Each row was made from one walk, in order. Every step used is in the known rows, and no mark comes twice. Write each row's walk.
Known rows:
Z Y X: [-26   2  22 -13 -18   2  16 -29   6   5  12 -10 -35  12   1 -21 -26 -20
  -7  11   3  -8  -5  24  40]
C Q U: [-11  -2  20 -18  -7  -1  13  -7  11   5  -5 -13 -19   2   5  18   2  -6
 -10  14  16   2 -25 -12  23]
G X T D U: [ -3  10  15  -2  -7 -19  -2 -13   5  17  35  -3 -22   7   3  -7 -18 -15
  -9   4  17  19 -29  17  20]
Y X T: [-23   4  19  -4 -11  -8  20 -15   6  -1  13  -3 -37  20  -9 -10 -13 -18
  -1  11  10   0 -16  18  28]
T X Y Z: [-20   6  25  -1 -18  -3  15 -24   2 -12  16  16 -26  -7   2   0 -20  -9
  -8   5  30   5 -22 -15  30]
Y X: [-25   2  25  -9 -17  -6  13 -24   5  -7   8 -10 -32   8   4  -6 -16 -20
  -3   8  11  -2  -6  12  34]
Y X T D U: [-27  11  14   4  -5 -14   0 -16   7  15  28  -7 -32  20  -6  -3 -21 -18
 -11   6  17  12 -23  44  24]
X Y: [-21   7  31  -2 -21  -5   6 -19   8 -14   8   3 -23 -11   4   4 -12 -13
   1   3  20  -1 -16 -16  33]
X Y Z C Q U D: [-26   8  13  -9 -10  -4  12 -11   1   4   0  17 -10  13  21  36  -1  -1
 -15  37  22   4 -35 -17  28]
U D T: [-22  12  18  -5  -1 -16   9 -20   9   4  20  23   4 -13  19  18 -10 -20
   6   9  25   0 -14  -1  17]
Y X T D U Q: [-16  13  12   2  -5  -9   2  -8   5  19  32  -8 -37  32 -16   7 -15 -15
 -20  -4  10  13 -23  38  31]
D U Q: [ -4   5  25  -9 -19  -8   0 -12  10   5  19  -1 -22   4   6  21  -7 -15
 -10 -11   3   5 -11   3  32]
Z C Q U: [-11  -2  19 -17  -9  -6  15  -6  13   1  -5 -19 -14   5  15  25   9  -9
  -5  27  15   3 -38 -17  21]
U Q C Z Y X: [  1  -9  13 -20 -23   2  20 -15   8  13  23 -14 -49  15 -31  -3 -15 -13
 -19   7 -15 -17 -13   2  46]
X T D U: [-18   6  15   2  -4 -15  -5 -11  13  16  28   5 -20   4   0   4 -12 -16
  -3   2  19  11 -30  23  18]
X Y Z C Q U: [-20   2  17 -16 -16   1  13 -12   2   0  -4  -7 -21  15  16  23   1   1
 -13  35  21   1 -40 -13  29]
D T X Y: [-17  20  26   4  -6 -12  15 -20  10 -15  23   5 -10 -23  -1  10 -15 -15
   1  -2  43  11 -30 -17  20]
C Z Y: [-13  -9  18 -17 -22  -4  13 -26  14  11  21   8 -17 -11   0 -12 -15 -17
   4  17  -5 -16 -15  -4  37]
Q U D T X: [-19  27  15   1  15 -16  20 -15  11   1  15  22   4 -20  10  31  -9 -16
  -7   6  36  13 -28  -5   7]
G X: [  0   1  28 -13 -20 -11  12 -20   2  -5  14  -6 -22  -3  12  -9 -15 -17
  -1   7  10   5 -12 -13  29]
Q C: [ -6  -8  25 -11 -17  -6   9 -11  11  -6   6  -8 -35 -10  -4   7  -5 -14
  -1   0  11  -6 -19 -14  23]
U D T X Y: [-23  26  23   9   0 -17  13 -20   9 -10  27  29   1 -25   5  23 -18 -17
  -1   1  44  13 -25 -22  18]
X T D U Q: [ -6   9  13   1  -4 -10  -3  -3  11  20  32   1 -23  16 -10  15  -7 -13
 -12  -8  11  12 -29  19  24]
Y Z: [-19  -8  20 -16 -19  -2  11 -25   2   3   9  10 -24   4  16  -4 -11 -12
  -1  14  10  -8 -12   6  30]

Which walk is each row?
[-26  20  16   4  -3 -12  15 -26   0  -3  28  38  -3 -12  11  18 -22 -11
  -6  10  42   9 -24  -8  20]
U D T X Y Z
[-24  14  21  -4   0  -9  10 -13   8   2   1  19  -9  -7  15  26  -5 -14
  -6  10  13   1 -14  -5  21]
Q U D
[ -7   7  20  -3 -11  -9  -9 -12   9  14  27  -7 -19   5   2  18 -10 -14
 -15 -10  13  11 -19  14  29]
T D U Q
[  6  -1  23 -10 -18  -7   1  -4  10   5  18  -9 -37   3  -8  28  -4 -12
 -15 -16   1   3 -17  -5  27]
D U Q C
[-16   6  17  -9 -10  -2  21 -11   5  -6   2  -3 -20   6   8  24  -4   0
 -17  29  33  11 -49 -25  24]
T X Y Z C Q U
[-25   5  15 -10 -13   0  22 -21   7   9  18  -1 -38  23 -12 -25 -22 -19
  -5  13   0  -5 -14  29  35]
Z Y X T
[-20  -2   9 -18  -5  -7  15 -11   3  13   0  15  -8  16  28  32   2  -5
 -12  38  15   2 -33  -8  21]
Y Z C Q U D
[  2  -7   7 -15 -16   1  26  -5   8  17  28  -6 -52  27 -43  -7 -11 -12
 -17  10 -17 -15 -23   7  41]
U Q C Z Y X T
[-11  16  11  -7  14 -13  20  -9  11   8  14  14   5 -12   6  36  -5 -10
 -12  12  41  15 -34 -17   7]
C Q U D T X
[-16  13   8  -3  -7  -2   5 -14   6  29  37 -10 -38  36 -19  -8 -24 -16
 -24   0   1   9 -21  50  37]
Z Y X T D U Q
[-25   2  25  -8 -24   0   8 -25  -1  -7   9  11 -27   2   9  -1 -16  -7
  -4  13  18  -5 -15  -3  36]
X Y Z
[-20   7   4 -20   4 -10  17 -14   3  17   8  12   4  12  31  37   3  -5
  -9  41  26   3 -39   2  13]
Y Z C Q U D T
[-15  -8  13 -24 -12  -1  17 -13   4   9  -5 -10 -19  17  22  20   4  -3
 -10  37  13  -1 -38  -3  23]
Y Z C Q U
[-27   6  15   2  -2  -9  10 -14   6   8  20  -7 -33  20 -13 -12 -17 -17
  -5  12  19   6 -25  29  26]
Y X T D
[-28   7  11  -4  -4  -1  12 -20   6  19  25  -7 -36  23 -15 -28 -26 -18
  -9  15  11   0 -23  40  33]
Z Y X T D
[-20  14  20  -2 -11 -12  18 -26   4 -11  23   8  -9  -8  16  12 -13 -12
   0  21  39   8 -43  -8  20]
D T X Y Z C
[  8  -4   6  -3  -8 -15  -1   4  16  25  38   0 -33   7 -31  22  -2  -9
 -14  -3   0   1 -38   2  23]
X T D U Q C Z
[ -5   5  17 -20 -19  -2  16 -13  -6   0   2 -14 -24  20  18  12  -6   2
 -20  38  19  10 -40 -20  31]
G X Y Z C Q U
[-19  -3  10 -13 -16  -5  24 -21  11  14  26   4 -34  17 -19 -24 -20 -18
  -1  24  -8 -13 -18  20  39]
C Z Y X T
[-17  16  19   3   4 -19  17 -20  12  -1  27  26   4 -22  11  19 -14 -21
   3   2  37  11 -22 -12  11]
U D T X
[-17   4  16 -12  -2 -12  13  -5  12   5  -1   7  -3   3  22  38   6 -11
  -6  28  17   5 -33 -22  19]
Z C Q U D
[-19   2  16   1  -2 -10   5  -9  12   9  20   4 -21   4  -6  -6  -8 -15
   2   7  21   4 -32   8  19]
X T D
[ -3  -6  20 -19 -29  -7  13 -17  -5  -3  13 -10 -23  17  18   1 -11  -4
 -10  34  19   8 -33 -26  36]
G X Y Z C Q
[-12 -18  16 -23 -22  -4  13 -18   5   7   7  -5 -18  16  23   9  -1  -8
  -1  32  14  -3 -31 -10  27]
Y Z C Q
[-23   4   4  -3 -10 -12   3 -23  12  32  41   1 -31  16 -16 -18 -27 -18
 -10  20   0  -1 -25  47  34]
C Z Y X T D U
[ 10  -8  14 -18 -24  -4   5 -12  14  21  32  -1 -35  -3 -18  14 -10 -12
 -16  -3 -16 -11 -19  -2  38]
D U Q C Z Y
[-16  12  11 -13   9 -10  13  -9  10  13   7   9   5  -2  14  36   1  -8
  -8  19  30   5 -27  -6  12]
C Q U D T
